Each row comes from the steps of one walk. Every step used is in the known rows, and no mark comes twice. Write the walk behind each row, first mark first.
In the rows, zero is written as 128.
Known rows:
daral > kanuza > toman > zeres > basibu > negefo: [116 168 127 140 159 133 161 123 104  93 117  87 107 140 144 119 108 111
  94 119 122 118 133 125  78 164 141  99 126  99 122 121 125 121 118 108
 154 159 112 109  91  98 102 160 138 128 120 114 139 122]
rima > zeres: [112 132 108 138 119 131 126 118 136 150  93 136 119 161 135 125 150 124
 134 124 117  91 131 112 174 111 109 157 186 115 127 116 133 127 128 120
 122  96 129 133 164 118 136 113 121 124 139 135 106 128]
daral > kanuza > basibu > zeres > toman: [133 185 147 106 128 112 201 122 145 106 118 104 148 140 121 114 162 163
 148 108 162 117 145 129 162 116 127 100 116 151 126 123  96 121 135 129
 137 143 127 141 115 147 147 114 112 125 127 178 103 134]
sibu > zeres: [108  88 114 106 117 120 106 113 134 144 109 145 150 129 137 137 143 125
 137 132 134 162 137 122 164  91 144 134 147 147 130 136 125 132 137 133
  67 123 130 137 148 116 132  99 125 132 117 119 119 125]
kanuza > basibu > negefo: [125 158 150 117 150 116  77 146 117 131 163 117 133 142 123 127 129 116
 141 116 103 138 142 108  69 154 149 142 179 108 103 118 102 124  86  95
 120 119 125 117 180  93 153 146 169 132 139 133 120 140]
negefo > basibu > zeres > daral: [127  91 138 138 105 142  85 121 132 123 142 138 134 126 126 130 102 134
 144 149 132 167 112 141 123 126 119 141 118 125 161 146 135 146 143 200
 102 122 113 144 166 161 129 146 136 151 152 112 152 142]
zeres > daral: [133  90 135 148 122 138 102 149 125 140 139 136 118 101 107 142 115 119
 114 143 118 135 119 126 101 128 124 143 127 142 141 142 144 130 110 139
 129 107 123 109 163 130 135 130 123 118 132 123 126 140]
toman > zeres > daral > kanuza > basibu > negefo: [125 171 157 152 146 101 136 158 106  93 182 120 143 122 107 130 112 109
 107 133 108 124 136 144  59 191 137 132 101 140 122 125  99 128  84 137
 154 150 150 125 157 143 162 136 142 127 126 127 133 118]
daral > zeres > rima: [138 152 100  91 125 114 103 100 138 137 101 130 132 139 121 131 155 134
 135 125 134 119 133 112 198  61  78 154 143 120 118 134 135 121 106 135
 124 128 132 126 113  93 158 126 125 133 111 121 122 130]
daral > kanuza > basibu > zeres: [131 193 146 102 127 109 170 119 139 113 143 109 163 135 149 119 158 139
 145 107 153 143 132 123 177 115 144 120 125 144 120 122  97 133  95  91
 115 139 155 146 137 126 152 109 120 119 134 136 101 131]
zeres > basibu: [132 103 120 124 123 143  94 124 125 139 125 125 104 115 150 129 130 117
 131 128 112 164 121 108  91  79 169 142 147 116 124 140 132 124 133 109
 115 121 118 102 153 125  84 155 135 121 137 120 115 151]
basibu > zeres: [118 140 128 126 111 121 144 106 130 136  95 129 147 140 147 127 151 154
 133 116 153 126 129 112 139 112 112 135 133 117 159 133 141 134 119 147
  99 111 123 148 178 120 144 119 142 138 141 114 103 138]
kanuza > daral > zeres > basibu > negefo: [128  94 111 150 141 131  97 118 117 144 140 162 132 154 125 122  95  95
 141 100  87 144 114 159  71 157 144 154 120 110  94 103 115 121 158  92
 185 128 116 127 129 102 110 163 163 158 115 121 169 107]
sibu > kanuza: [134 114 124 128 132 121 155 134 126 150 119 123 105 106 148 136 155 149
 122 122 118 102 127 100 116 124 156 118 161 124 138 148 147 138 158 114
  93 114 147 139 143 111 139  98 116 114 113 124 112 132]
sibu > kanuza > toman: [136 122 124 102 143 143 137 141 130 155 125 118  89  93 151 136 146 145
 106 135 134  86 133 102 145 133 141  93 164 118 139 134 151 134 157  90
 101 122 133 125  82 104 114  93 115 103 114 131 141 127]
negefo > basibu > zeres > daral > kanuza: [129 122 145 140 111 143 141 115 143 104 144 131 145 132 146 128 112 141
 145 135 138 162 106 137 142 148 127 113  88 146 140 150 134 143 142 180
 140 142 131 154 131 175 124 127 111 132 142 123 148 142]
toman > zeres > daral > kanuza: [123 126 142 166 122 120 184 143 123 109 138 114 123  85 116 134 123 129
  97 137 122 116 125 142 121 139 124 133  98 150 146 144 141 130 108 159
 142 143 160 135 136 174 134 118  96 112 122 115 124 125]
negefo > basibu: [120  96 131 112 127 152  57 124 142 141 135 123 112 136 141 123 114 121
 146 128 107 167 122 107 125 111 141 140 152 118 129 156 135 141 151 140
 102 127 133 128 145 125  87 143 121 133 140 110 133 158]
basibu > zeres > daral > kanuza: [134 130 145 152 111 126 203 119 128 112 124 133 158 132 134 134 137 148
 124 124 153 120 114 146 145 144 115 111  93 162 146 142 136 136 122 150
 144 122 131 145 144 158 168 114 114 121 124 126 121 122]
daral > kanuza > basibu > zeres > rima: [145 227 127  72 121 107 142 114 144 106 137 104 173 140 157 125 166 151
 165 126 170 126 137 112 182  96 134 110 111 118 107 127 101 129  73 111
 107 128 142 133 103 122 170 117 112 120 132 138  87 143]
sibu > kanuza > daral > zeres > basibu > negefo: [140  99 104 149 134 122 122 121 110 152 146 158 111 130 146 132 117 111
 132 104  88 127 114 159  32 175 166 135 127 112 104 112 123 130 203  90
 170 131 130 135 110 126 115 134 153 155 103 129 169  90]
daral > kanuza > toman > zeres > basibu: [129 149 122 124 149 141 173 128 126 109 105 100  99 112 143 116 121 120
  97 128 151 126 132 129 141 121 138 101  98 112 126 124 135 124 130 110
 141 154 136 109  69 128  66 149 110 109 119 117 122 127]
kanuza > daral > zeres: [129  89 112 135 124 129 107 119 141 169 127 168 136 125 107 121 118 114
 141 112 111 127 123 153 155 115 109 168 113 137 112 109 128 122 159 101
 157 116 143 149 100 131 126 128 117 140 112 123 164 114]
toman > zeres > daral: [124  93 137 154 115 128 118 157 112 131 128 126 122  84  93 134 103 129
  97 143 135 123 127 135 117 116 117 149 119 126 165 144 147 127 115 180
 108 127 139 127 163 170 134 130 124 130 132 111 126 130]
daral > kanuza > toman > zeres: [121 170 127 125 148 132 177 133 134 119 108  99 118 112 125 115 143 131
  91 131 147  99 142 114 164 131 108 105 118 123 138 129 144 124 119 111
 132 145 144 129  59 113 109 118  97 106 122 112 128 129]
negefo > basibu > zeres > toman: [115 121 131 113 111 136 112 108 146 119  91 107 122 147 130 114 130 162
 149 129 149 142 133 111 145 102 114 109 144 110 154 147 135 131 185 199
  96 138 101 147 138 165 109 142 129 154 140 148 130 156]
daral > kanuza: [126 153 140 125 136 131 178 128 137 131 118 109 125 129 147 128 152 125
 127 114 126 129 126 111 155 128 139 118 131 148 112 148 139 132 122  94
 143 121 145 129 117 110 130 113 100 103 118 122 115 145]
negefo > basibu > zeres: [114 121 129 104 113 142  87 100 139 126 110 121 138 133 148 121 134 148
 149 125 140 172 119 115 151 103 119 129 137 101 146 144 134 142 150 173
  91 128 125 149 160 137 116 140 128 152 149 113 122 150]

Which walk is each row?
[113 130 112 151 127 126 105 115 106 120 105 137 121 193 139 127 132 111
 136 113  92 127 125 123  52 136 140 136 193  93 112 104 116 120 125 111
 151 107 107 108 192  96 110 153 166 142 143 131 107 121]
rima > zeres > basibu > negefo
[141 141 140 143 147 156 155 153 132 128 147 124 113 118 118 135 103 119
 110 147 132 104 125 124 154 165 102 104 111 164 128 128 149 126 100 105
 152 129 123 109  53 121 121 107 107  92 127 131 145 131]
zeres > daral > kanuza > toman
[131 107 123 131 133 139 149 137 136 124 139 139 142 116 119 140 110 119
 122 157 141 132 128 141 192 149 117  99 100 188 121 124 130 132 126 119
 112 139 121 113  57 117 130  83 112 104 121 136 155 108]
sibu > zeres > daral > kanuza > toman
[121 109 117 126 117 120 115 123 116 121 115 124 102 101 131 124 119 123
 110 128 122 148 128 122 100  73 158 145 132  92 151 137 131 121 140 148
 112 142 135 120 158 152  72 165 138 129 136 109  91 139]
toman > zeres > basibu
[113 132 128 144 138 114 117 127  95 105 113 115 112 126 139 128 118 106
 102 124 108 145 132 125   4 130 155 144 138  80 140 133 125 121 118 143
 127 142 113 114 190 118  97 171 165 148 136 103 114 131]
toman > zeres > basibu > negefo
[130 115 134 148 104 125 137 126 123 130 128 144 148 123 123 137 125 140
 121 134 143 117 120 135 134 134 118 142 121 131 166 138 144 137 120 172
 109 111 114 136 183 140 161 123 143 137 143 127 120 132]
basibu > zeres > daral
[143 122  97  99 119 129  79 112 148 160 126 158 146 129 114 129 130 121
 154 137 125 123 126 140 184 101 106 163 107 122 105 110 135 123 119 111
 136 118 129 131  67 108 148 131 114 144 111 126 140 121]
kanuza > daral > zeres > rima
[124 112 132 137 137 129 101 118 107 120 125 116 114 155 143 131 122 108
 127 116  96 160 122 118  35 134 170 129 156  97 121 134 123 125 121 108
 134 123 106 105 191 103 104 166 163 136 133 115 124 142]
zeres > basibu > negefo
[134 143 140 140 121 128 135 155 137 123 175 140 136 144 119 128 132 117
 141 137 119 104 125 139 166 156 115 125 131 168  99 100  93 124  81 104
 164 116 153 123 134 150 145 109 118 103 135 160 109 106]
rima > zeres > daral > kanuza > basibu
[145 162 101  80 137 124 124 137 120 134 101 100  97  91 143 138 155 151
 106 161 151  77 150 112 141 107 115  99 133  80 163 132 158 128 112 142
  68 137 128 122  53 116 127 117 108 124 109 117 102 126]
sibu > kanuza > toman > zeres > rima
[137 120 140 138 109 114  98 144 126 122 161 144 153 104 109 132 120 139
 143 147 142 140 128 135 117 124 136 140 114 136 144 122 100 131  87 145
 102 117 119 133 189 142 162 124 163 134 151 141 116 123]
kanuza > basibu > zeres > daral
[128 110 124 137 128 145 107 154 117 133 129 130 102  91  87 129  98 119
  88 159 135  93 137 131 140 140 102 126 106 118 163 127 148 124 100 164
 122 129 126 113  95 136 131 135 133 122 136 115 141 125]
kanuza > toman > zeres > daral
[137 163 164 147 152 119 118 163 117 106 193 114 142 134 120 138 109 104
 133 127 100 140 128 127  52 197 146 119 123 158  95 129  99 132  86  98
 165 132 132 113 144 114 163 133 146 115 131 139 130 131]
zeres > daral > kanuza > basibu > negefo
[126 183 157 115 160 112 128 140 124 112 172 101 146 159 139 126 141 113
 132 112 100 135 136 115  82 174 145 127 160 136  85 125  91 129  98  63
 143 140 140 125 145  93 162 122 140 119 124 136 123 141]
daral > kanuza > basibu > negefo
[138  80 101 138 123 138  96 117 131 156 139 170 121 129 120 120 105 103
 143 109 107 156 109 155 132 107 144 161 104 124  97 110 117 123 178  94
 162 126 140 126 101 140  72 159 133 146 118 125 157 108]
kanuza > daral > zeres > basibu
[134 115 138 123 126 113 119 142 133 119 180 151 163 115 119 137 126 114
 148 150 140 183 130 154 166 126 160 113  85 195  97 121  89 133 111 104
 106 141 151 121 118 152 152  95 120 110 121 151 123 109]
sibu > zeres > daral > kanuza > basibu
[135 141 132 131 127 159 132 120 140 114 146 122 133 138 136 122 101 140
 131 146 151 140 114 133 169 164 104  95  82 150 138 129 135 143 133 168
 131 141 119 140  76 146 126 129 117 122 147 127 163 131]
negefo > basibu > zeres > daral > kanuza > toman
[124 113 109 135 109 140 115 111 125 136 106 142 111 171 139 125 138 120
 140 126 116 126 120 117 134  90 131 149 173 104 117 113 120 120 131 111
 135 105 122 113 163 128  92 141 137 123 139 137  94 123]
rima > zeres > basibu
[135 169 115  84 109 113 124  97 136 123  85 112 159 136 146 137 157 154
 148 130 164 110 137 107 137  79 106 134 132  96 149 137 144 132  91 154
  84 108 106 131 148 107 164 127 128 137 136 114 100 147]
basibu > zeres > rima
[136  84 109 127 128 126 170 127 146 159 111 147 106 111 104 124 137 150
 131 114 118  86 133 143 144 137 115 123 112 149 129 118 142 119 230 131
 157 129 134 145  70 148 121  94  98 139  88 167 166 102]
sibu > kanuza > daral > zeres > toman
[137 157 136 141 128 142 176 126 132 120 121 121 144 130 128 133 125 142
 109 143 161 107 121 139 164 164  98  95  98 149 151 123 146 132 105 137
 140 123 117 136  96 124 151 114 122 112 133 127 144 118]
basibu > zeres > daral > kanuza > toman
[119 134 118 127 154 134 105 131  98 112 113 113 104 132 132 120 102 113
  94 123 112 130 141 119  45 146 134 108 148  74 139 116 125 121 122 131
 125 145  99 100 134  88  92 175 166 145 136 111 130 125]
kanuza > toman > zeres > basibu > negefo
[114 135 119 133 117 126 143 125 137 136  77 127 108 169 112 120 152 148
 135 133 126  68 144 108 156 103  82 136 185 129 136 110 136 115 147 156
 137 109 110 127 134 147 126 114 116 129 133 176 109 131]
rima > zeres > toman
[123 105 128 149 118 123 172 132 127 123 139 150 148 119 124 143 122 121
 134 141 131 147 120 153 160 130 141 125  82 186 116 140 128 133 134 128
 118 127 139 131 113 147 148  84 106 111 119 130 138 113]
sibu > zeres > daral > kanuza
[128  91 115 127 130 129 124 120 146 159 109 158 118 128  93 117 116 135
 140 113 119 102 135 153 151 115  98 149 113 143 122 107 135 110 193 130
 176 132 120 134  73 141 121 124 108 141 106 161 162 117]
kanuza > daral > zeres > toman
